What can hang from each mark:
J37: J986
J889: J576
J22: J889
J576: J889
J986: J22 J37 J193 J370 J645 J724 J738 J858
J940: J986
J433: J986

Each row was made from one small tree. The marks that hang from a mark follow it in brackets, in the order of their numbers. Every link used is in the known rows. Write each row's tree.
Known rows:
J940[J986]: [-0.296  1.307 -0.634 -0.712  0.181  0.145  0.607 -0.695  0.021 -0.057
 -0.550  0.066 -0.648  1.392 -1.222  0.167 -0.513  0.136 -0.694  0.681
  0.340 -0.247  0.122  1.163]
J986[J22 J370 J645]: [-0.276  1.746  1.110 -1.113  3.729 -0.168  1.927  0.182  0.360  2.069
 -0.179  0.799 -0.226 -1.644 -0.064 -1.290 -0.600  0.747  0.357 -0.858
 -1.380 -1.729  0.469  0.266]
J37[J986[J370]]: [-0.930  1.451 -1.012  0.126  1.441  0.015  1.596 -0.923 -0.060  0.540
  0.025 -1.143  0.225 -0.178 -0.653 -0.105 -1.069 -0.490  0.525 -2.057
  1.376 -2.307 -0.307 -0.778]
J22[J889]: [-0.556 -0.083  0.022  0.615 -0.918 -0.093  0.388 -1.050  0.160  0.994
 -0.720  1.785 -1.163  0.431 -0.616  0.212  1.285 -0.739 -0.993  1.017
 -0.515 -0.303 -1.001  0.156]
J37[J986[J370 J858]]: [-1.830  1.526 -1.031  0.720  1.496  0.853  1.660 -1.929  0.292  1.780
  0.522 -1.242  1.327 -2.611 -1.598  1.152 -1.168  0.362 -0.167 -2.584
  1.206 -3.348 -0.360 -1.707]
J433[J986[J193 J370 J738]]: [-2.381  1.914 -0.779  0.272  1.607  0.258  0.784 -4.093 -0.659  1.506
 -0.933 -0.239 -0.895 -1.596 -1.615  0.478  0.603  0.498 -0.039  0.349
 -0.583 -1.610  0.147 -0.542]
J940[J986[J37]]: [ 0.590  0.788  0.230  0.590  0.251  1.641  1.753 -0.155  0.659  0.722
  0.547 -0.571 -0.360  2.634 -1.819  1.249 -0.241  0.392 -0.877  1.001
  0.153  0.789 -0.347  2.098]
J37[J986[J724]]: [ 0.778 -0.276  0.146  1.104  1.359  0.990  2.348 -0.770  2.712 -1.006
  1.500 -0.764 -0.433  0.503 -0.875 -1.340  0.915 -1.400  0.967 -2.294
 -0.391 -1.712  0.714 -1.096]
J940[J986[J22 J37]]: [ 0.786  1.275  0.967  0.869  2.123  2.149  2.155  0.881  1.311  0.501
  0.754 -0.097 -1.001  2.156 -2.511  0.423 -0.505 -0.764 -0.792 -0.080
 -3.007  0.666 -0.631  1.438]
J940[J986[J645 J858]]: [-0.596  0.923  0.243 -1.172  1.228  1.082  1.879 -1.877  0.618  1.248
  0.752 -0.068  0.777 -0.899 -1.395  1.022  0.271  2.621 -0.768  0.084
  1.228 -1.378  0.431  0.863]
J986[J22 J37 J858]: [ 0.486  0.069  1.733  2.094  2.167  2.777  1.538  0.423  1.619  1.642
  1.558 -0.427  0.665 -1.595 -2.052  1.845 -0.206  0.017 -0.652 -1.277
 -2.865 -0.225 -0.563 -0.710]
J37[J986[J724 J738]]: [-0.577 -0.635  0.013  0.358  1.446  1.099  1.814 -0.684  2.258 -0.600
  1.747 -2.035 -0.182  1.707 -1.276  0.328  1.854 -1.550  1.779 -1.791
 -0.074 -1.470  0.036 -1.200]
J986[J22[J889] J370 J738]: [-2.443  1.410  0.376  0.526  2.037 -0.148  1.076 -0.464 -0.324  2.737
 -1.368  0.782 -1.409 -0.550 -1.713  1.007  0.979 -1.474 -0.468  0.386
 -3.203 -1.747 -1.452 -0.452]
J37[J986[J193]]: [-0.234  0.418 -1.655  0.971 -0.771  0.201 -0.293 -1.707  1.959 -0.700
  0.770  0.345 -1.283  0.552 -0.784 -1.042 -0.496 -0.959  0.632 -1.656
 -0.346 -1.248 -0.966 -1.054]
J940[J986[J37 J724 J858]]: [ 0.759  0.824  1.121  2.211  1.951  3.085  3.446 -2.034  1.850  1.858
  1.459 -0.516 -0.531 -1.192 -2.871  1.728  0.983  0.588 -1.654  0.041
 -0.471 -0.738  1.148  0.913]
J37[J986[J22 J645 J738]]: [-0.785 -0.334  0.733 -1.621  2.514  0.801  1.629  0.880  2.483 -0.320
  2.167 -1.782  0.478  2.885 -1.082  0.144  0.638 -0.797  2.655 -2.348
 -1.225 -1.538 -1.285 -0.714]
J986[J22[J889] J37]: [ 0.800 -0.161  1.802  2.091  0.911  1.906  1.886  0.606  1.625  1.780
  0.467  1.509 -1.511  1.452 -1.988  0.624  1.024 -1.648 -1.124  0.341
 -3.674  0.524 -1.698  0.399]
J940[J986[J22 J37 J645 J724]]: [ 2.263  0.855  2.467  0.234  4.093  2.703  4.496  0.236  3.330  1.380
  1.711  0.474 -1.280  1.487 -2.169 -1.243  1.328  0.269 -0.270 -0.268
 -2.731 -0.034  0.858  1.946]
J940[J986[J22 J37 J370]]: [-0.018  2.894  0.641  0.748  3.186  1.665  2.897  0.155  0.136  2.278
 -0.345 -0.048 -0.943  0.219 -2.611  0.495 -1.146 -0.277 -1.224 -0.047
 -2.481 -0.450 -0.438  1.310]
J986[J37 J738]: [-0.386 -0.861  0.795  0.451  0.072  1.353  0.279  0.748  0.236  1.376
  1.216 -1.778  0.559  2.323 -0.813  3.183  0.981  0.081  0.633  0.560
  0.173  1.099 -1.141  1.022]
J576[J889]: [-0.341 -0.263  0.061  0.303  1.355 -0.987  1.214  0.122  0.045  0.244
  1.199 -0.745  0.940 -0.720 -0.087  0.127  0.606  1.224 -0.206 -0.921
  1.918 -0.118  0.254  0.051]
J433[J986[J858]]: [-0.634  0.154  0.657  0.682  1.529  1.631  1.969 -2.986  0.101  0.277
  0.727 -0.826  1.337 -2.344 -2.115  0.562  0.583  0.831 -0.865 -0.966
 -0.014 -1.382  0.846 -1.032]
J986[J193 J724 J738]: [-0.598 -0.034 -0.073  1.232  0.246  0.404 -0.160 -1.836  1.884  0.698
  0.298  0.120 -2.228 -1.165 -0.410 -0.390  2.022 -0.288  0.462  0.593
 -2.019 -0.742  0.386 -0.593]
J986[J370 J645 J724 J858]: [-0.547  1.446  1.468  0.401  3.549  1.121  3.234 -2.383  1.064  3.219
  0.677  0.375  0.286 -5.040 -0.203 -0.115  1.092  2.304 -0.567 -0.938
  0.703 -2.905  2.038 -0.508]
J940[J986[J738]]: [-1.681  0.750 -0.879 -1.105  0.035  0.117  0.459 -0.245 -0.338 -0.140
 -0.337 -1.475 -0.251  2.207 -1.396  1.791  0.377  0.005  0.153  1.084
  0.286 -0.080 -0.517  1.116]
J22[J889[J576]]: [ 1.503 -0.730  0.313  1.592 -1.116  0.616  0.722 -2.206 -1.010  0.989
 -0.890  2.014 -1.183  1.679  1.017  0.417  1.523  0.384 -1.906  0.338
 -1.126 -0.750 -1.380  0.761]

Write each row's tree:
[-0.041 -0.304  2.431  2.517  3.528  3.342  2.496 -0.037  2.836  2.019
  2.347 -1.384 -0.068 -1.810 -2.582  2.414  1.902 -0.541  0.044 -1.081
 -3.709 -0.699  0.277 -0.932] : J986[J22 J37 J724 J738 J858]
[-0.665 -0.170 -0.160  1.396 -0.690  1.263 -0.536 -0.861  1.156  1.429
  0.814 -0.358 -1.077  1.179 -0.660  2.424  0.829  0.304  0.176  1.051
 -0.719  1.004 -1.290  0.854] : J986[J37 J193 J738]
[ 1.815 -0.511  2.171 -0.532  2.303  2.290  3.303 -1.927  1.160  0.760
  1.764 -0.613  0.982  2.114 -0.952  0.337  1.560  1.902  0.256 -0.123
  1.164  0.528  0.430  1.660] : J433[J986[J37 J645]]
[-0.402  3.785 -0.129  1.817  3.528  0.621  2.415 -2.142  1.832  1.766
 -1.095  2.289 -3.671 -3.473 -2.202 -2.942 -0.237 -0.692 -1.498  0.005
 -4.540 -2.385  1.240 -0.113] : J940[J986[J22 J193 J370 J724]]
[-0.457  1.724  1.391  2.062  3.181  2.507  2.132  0.040  0.442  3.471
  0.587 -0.196  0.568 -3.452 -2.074  1.897 -1.112  0.534 -1.331 -1.294
 -2.295 -1.326 -0.539 -0.592] : J986[J22 J37 J370 J858]
[-2.594  1.880  0.973  0.380  4.506  1.607  2.553 -2.529 -0.490  1.748
 -0.069 -1.591  1.028 -3.487 -3.198  1.463  0.252  0.069 -0.364 -1.479
 -2.420 -2.712  0.095 -1.938] : J433[J986[J22 J370 J738 J858]]
[ 2.545 -0.688  2.401  0.444  2.372  2.125  3.246 -0.617  2.608  1.527
  2.128  0.127 -0.369  0.515  0.125 -0.004  1.961  1.342  0.354 -0.089
  0.043  0.281  1.289  1.573] : J986[J37 J645 J724]
[-0.432  3.122 -0.996  1.343  0.523  1.165  1.337 -2.493  0.253  2.855
 -0.723  1.045 -2.045 -0.569 -1.678  0.511 -0.880  1.042 -1.788  1.305
 -0.053 -0.404 -0.261  1.910] : J940[J986[J37 J193 J370]]
[-3.322  1.696 -1.898  1.196  0.689  0.585  0.104 -3.120  0.651  2.409
  0.527 -1.024 -0.116 -2.531 -1.916  2.184 -0.571  0.388  0.186 -1.929
  0.470 -3.372 -1.460 -1.871] : J37[J986[J193 J370 J738 J858]]
[ 1.601  1.654  0.860  2.727  2.478  2.455  2.588 -0.930  3.596  1.045
  0.860  1.799 -3.671 -0.138 -2.575 -1.403  0.698 -0.849 -1.125  0.195
 -5.053 -0.097  0.196  0.871] : J940[J986[J22 J37 J193 J724]]
[-0.771 -0.150  1.248  0.545  1.755  1.676  2.828 -1.405  3.005  1.524
  1.868  1.038  0.009 -0.279 -2.337 -0.095  1.075 -0.652  0.060 -2.667
 -1.913 -3.067 -1.746 -1.410] : J37[J986[J22[J889] J645 J858]]
[-0.637  0.754  0.990 -1.037  2.128  1.219  1.898 -0.370 -0.240  3.355
  0.774 -1.739  1.021  1.071 -0.061  2.839  0.673  1.880  0.757  0.475
  1.866 -0.209 -0.411  1.806] : J986[J37 J370 J645 J738]
[ 1.206  1.472  1.745 -0.531  4.143  1.139  3.647 -0.209  2.724  0.138
  0.850  1.206 -1.642  0.144 -1.532 -2.473  1.292  0.040 -0.070 -0.221
 -2.987 -1.089  1.339  0.910] : J940[J986[J22 J645 J724]]
[ 0.959  1.214  1.353  1.839  2.640  1.638  3.076 -0.731  0.787  2.757
  0.428 -0.098 -0.692 -1.976 -0.620  0.430  0.693  0.306 -0.725 -0.149
 -0.204 -0.595  1.265  0.819] : J986[J37 J370 J724]
[-1.633 -0.059 -1.707  0.286 -0.778  0.068 -0.800 -1.656  1.622 -0.518
  1.080 -1.139 -0.935  1.620 -1.100  0.689  0.336 -0.866  1.549 -1.063
 -0.309 -1.270 -1.666 -0.866] : J37[J986[J193 J738]]
[ 0.551 -0.080  1.849  0.721  4.093  2.230  3.916 -1.012  4.153  0.366
  3.010 -0.532  0.193 -1.770 -1.911 -1.328  1.067 -0.240  1.074 -3.544
 -2.211 -3.008  0.726 -2.063] : J37[J986[J22 J645 J724 J858]]
[ 2.000  1.129  0.855  0.759  1.543  2.191  2.900 -2.583  3.226  1.669
  1.484  1.639 -2.443  0.705 -1.120 -0.900  1.656  1.689 -0.634  1.085
 -0.815  0.075  0.957  2.370] : J940[J986[J37 J193 J645 J724]]
[ 0.690  0.452  1.633  1.450  2.019  2.652  0.990 -1.104  2.930  2.698
  2.182  1.373 -0.689 -2.274 -1.280  0.684  0.487  1.604 -0.489 -0.808
 -3.043 -0.740 -0.671 -0.108] : J986[J22 J37 J193 J645 J858]
[-1.366  1.410 -0.488  1.335  0.407  0.913 -0.256 -1.548  0.031  3.218
 -0.069 -0.222 -1.096 -0.532 -0.666  2.453  0.032  0.759 -0.186  0.767
 -0.229 -0.185 -1.056  0.819] : J986[J37 J193 J370 J738]
[ 2.414 -0.460  3.028  0.301  3.545  3.071  4.956 -2.729  2.593  0.700
  2.453 -0.605  0.073  0.849 -1.085 -0.800  2.628  1.127  0.294 -0.260
  0.153 -0.050  1.853  1.258] : J433[J986[J37 J645 J724]]
[ 0.140 -0.370  2.291 -0.659  3.777  0.954  2.370  0.510  2.677  0.449
  1.589 -0.447 -0.611 -0.013 -0.329 -0.743  2.112 -0.192  1.454 -0.772
 -2.858 -0.889  0.577 -0.484] : J986[J22 J645 J724 J738]
[ 1.458  0.185  1.655  0.818  1.815  1.714  1.054 -0.276  2.657  1.473
  1.624  1.644 -1.554  0.163 -0.453 -0.643  0.504  0.579  0.302 -0.117
 -2.941  0.340 -0.802  0.909] : J986[J22 J37 J193 J645]
[ 1.760 -0.140  2.425 -0.110  2.647  1.979  2.138  1.274  2.112  1.424
  1.848  0.198 -0.100  1.252 -0.425  0.153  0.648  0.457  0.645 -0.552
 -1.925  0.603 -0.410  1.027] : J986[J22 J37 J645]
[-1.120  0.063  0.530  1.918  0.809  2.904  1.000 -4.219  0.978  1.929
  1.592 -1.101  0.133 -0.915 -2.841  3.180  1.622  1.121 -0.649  0.055
 -0.674 -0.520 -0.638 -0.204] : J433[J986[J37 J193 J738 J858]]
[ 0.215  0.116 -0.810 -0.462  0.014  0.221  0.682 -2.182  2.580 -0.114
  1.525  0.575 -0.901  1.164  0.023 -1.224  0.359  0.599  1.261 -1.522
  0.765 -1.529 -0.599 -0.224] : J37[J986[J193 J645]]
[-1.804  2.416 -0.562  1.751  1.737  1.030  1.267 -5.459 -0.598  2.401
 -0.681  0.848 -0.498 -5.085 -2.125  0.146 -0.348  1.363 -1.591 -0.777
 -0.424 -2.749  0.665 -1.392] : J433[J986[J193 J370 J858]]
[-0.965 -0.748 -0.061 -2.145  0.992  0.228  1.173 -0.297  1.634 -0.184
  2.017 -2.388  1.231  3.577 -0.161  1.067  0.951  0.463  2.510 -1.363
  2.039 -1.345 -0.775  0.021] : J37[J986[J645 J738]]
[ 0.660  1.049  1.185 -0.505  2.201  1.145  2.410 -0.655  0.084  3.183
  0.684 -0.225  0.468 -0.244  0.308  0.977  0.041  2.151 -0.102  0.188
  1.872 -0.165  0.230  1.872] : J986[J37 J370 J645]
[-0.800  2.516  0.292  2.518  3.181  1.634  2.789 -5.969  1.002  2.497
 -0.086  1.115 -1.403 -6.527 -2.311 -1.127  0.980  1.017 -1.716 -0.972
 -1.561 -3.311  2.036 -1.498] : J433[J986[J193 J370 J724 J858]]
[ 1.314  1.013  2.036  2.578  2.504  2.550  4.071 -0.668  3.088  1.759
  0.306  1.945 -3.071  1.318 -3.310 -0.424  2.024 -1.929 -1.983  0.719
 -4.820 -0.132 -0.364  1.321] : J940[J986[J22[J889] J37 J724]]
[ 0.940 -0.020  2.492  0.595  2.774  2.762  2.308  0.255  2.093  2.468
  2.363  0.084  0.967 -0.914 -1.266  1.413  0.488  1.256 -0.073 -1.153
 -1.654 -0.483 -0.601  0.197] : J986[J22 J37 J645 J858]
[ 0.134  1.931  1.384  1.283  4.205  0.527  2.585  0.068  1.099  1.574
 -0.330  0.788 -1.307 -3.529 -0.987 -1.945  0.057 -1.091 -0.327 -1.177
 -3.805 -1.814  1.203 -0.950] : J986[J22 J370 J724]
[-0.235  1.261  1.277  0.188  2.303  2.000  2.400 -1.759  0.175  4.289
  1.221 -0.611  1.411 -2.510 -0.612  2.460 -0.151  2.972 -0.864 -0.464
  2.113 -1.351  0.302  0.815] : J986[J37 J370 J645 J858]
[ 0.842 -0.634  1.497  0.694  1.234  1.912  1.372 -1.804  3.139  2.146
  2.181 -0.005 -1.573  0.316 -0.077  0.825  2.727  1.223  0.833  0.643
 -0.696  0.266  0.087  1.132] : J986[J37 J193 J645 J724 J738]
[-2.736  1.113  0.226  0.800  1.108  1.418  1.386 -1.338  1.100  2.004
 -0.202  0.509 -1.072  0.085 -3.954  2.261  1.190 -0.855 -1.424  0.503
 -3.412 -1.593 -1.765 -0.346] : J940[J986[J22[J889] J738 J858]]
[ 1.498  0.003  1.745  2.030  1.629  2.862  2.154 -3.043  3.287  2.937
  2.336  1.285 -0.912 -2.906 -0.774  0.467  1.979  2.370 -0.653 -0.297
 -0.820 -0.956  0.851  0.525] : J986[J37 J193 J645 J724 J858]
[ 0.777  0.085  2.575  0.642  3.999  1.972  3.011 -0.652  2.893  1.495
  1.840  0.793 -0.110 -3.496 -1.075 -1.176  1.310  0.735 -0.057 -1.643
 -2.846 -2.055  1.477 -1.304] : J986[J22 J645 J724 J858]
[ 1.498  1.057  2.104  0.416  3.471  1.693  3.833 -1.027  1.363  3.251
  1.103  0.123 -0.226 -1.326 -0.040 -0.033  1.364  1.861 -0.176 -0.065
  0.961 -0.864  1.527  1.520] : J986[J37 J370 J645 J724]
[-1.268 -0.184  1.490  1.093  2.889  2.291  2.991 -3.603  1.199  0.762
  1.267 -1.862  0.753 -2.307 -2.575  1.351  2.670  0.227 -0.116 -0.888
 -1.053 -1.844  1.369 -1.563] : J433[J986[J724 J738 J858]]
[-0.359  2.191 -0.333 -0.032  2.910  0.270  1.548 -1.290  2.330  1.230
  0.732  1.215 -1.482 -1.345 -0.878 -2.307 -0.888 -0.163  0.986 -2.389
 -1.962 -2.940 -0.704 -1.163] : J37[J986[J22 J193 J370 J645]]
[ 0.404  0.764  1.331  2.920  2.510  3.521  2.033 -3.148  2.331  1.419
  1.572  0.674 -0.821 -2.469 -3.310  0.465  0.461  0.022 -1.205 -1.344
 -3.944 -0.967 -0.486 -0.918] : J433[J986[J22 J37 J193 J858]]
[ 1.827  0.158  0.748  2.960  0.553  1.958  1.155 -1.613  2.635  1.460
  1.253  1.277 -2.287 -1.164 -0.620 -0.408  1.332 -0.282 -0.656  0.207
 -1.968  0.352  0.495  0.482] : J986[J37 J193 J724]
[-0.036  0.035  1.444 -0.851  2.310  1.756  2.722 -3.489  0.491  0.773
  1.212 -0.809  1.762 -1.554 -1.276  0.348  1.079  2.264 -0.193 -1.089
  0.969 -1.854  0.924 -0.271] : J433[J986[J645 J858]]
[-2.551  1.337 -0.221  0.559  2.051  0.366  1.993 -0.704  1.094  1.610
 -0.262 -0.297 -0.917  0.928 -2.562  0.908  0.600 -2.545  0.389 -1.638
 -2.212 -2.788 -2.140 -1.417] : J37[J986[J22[J889] J370 J738]]
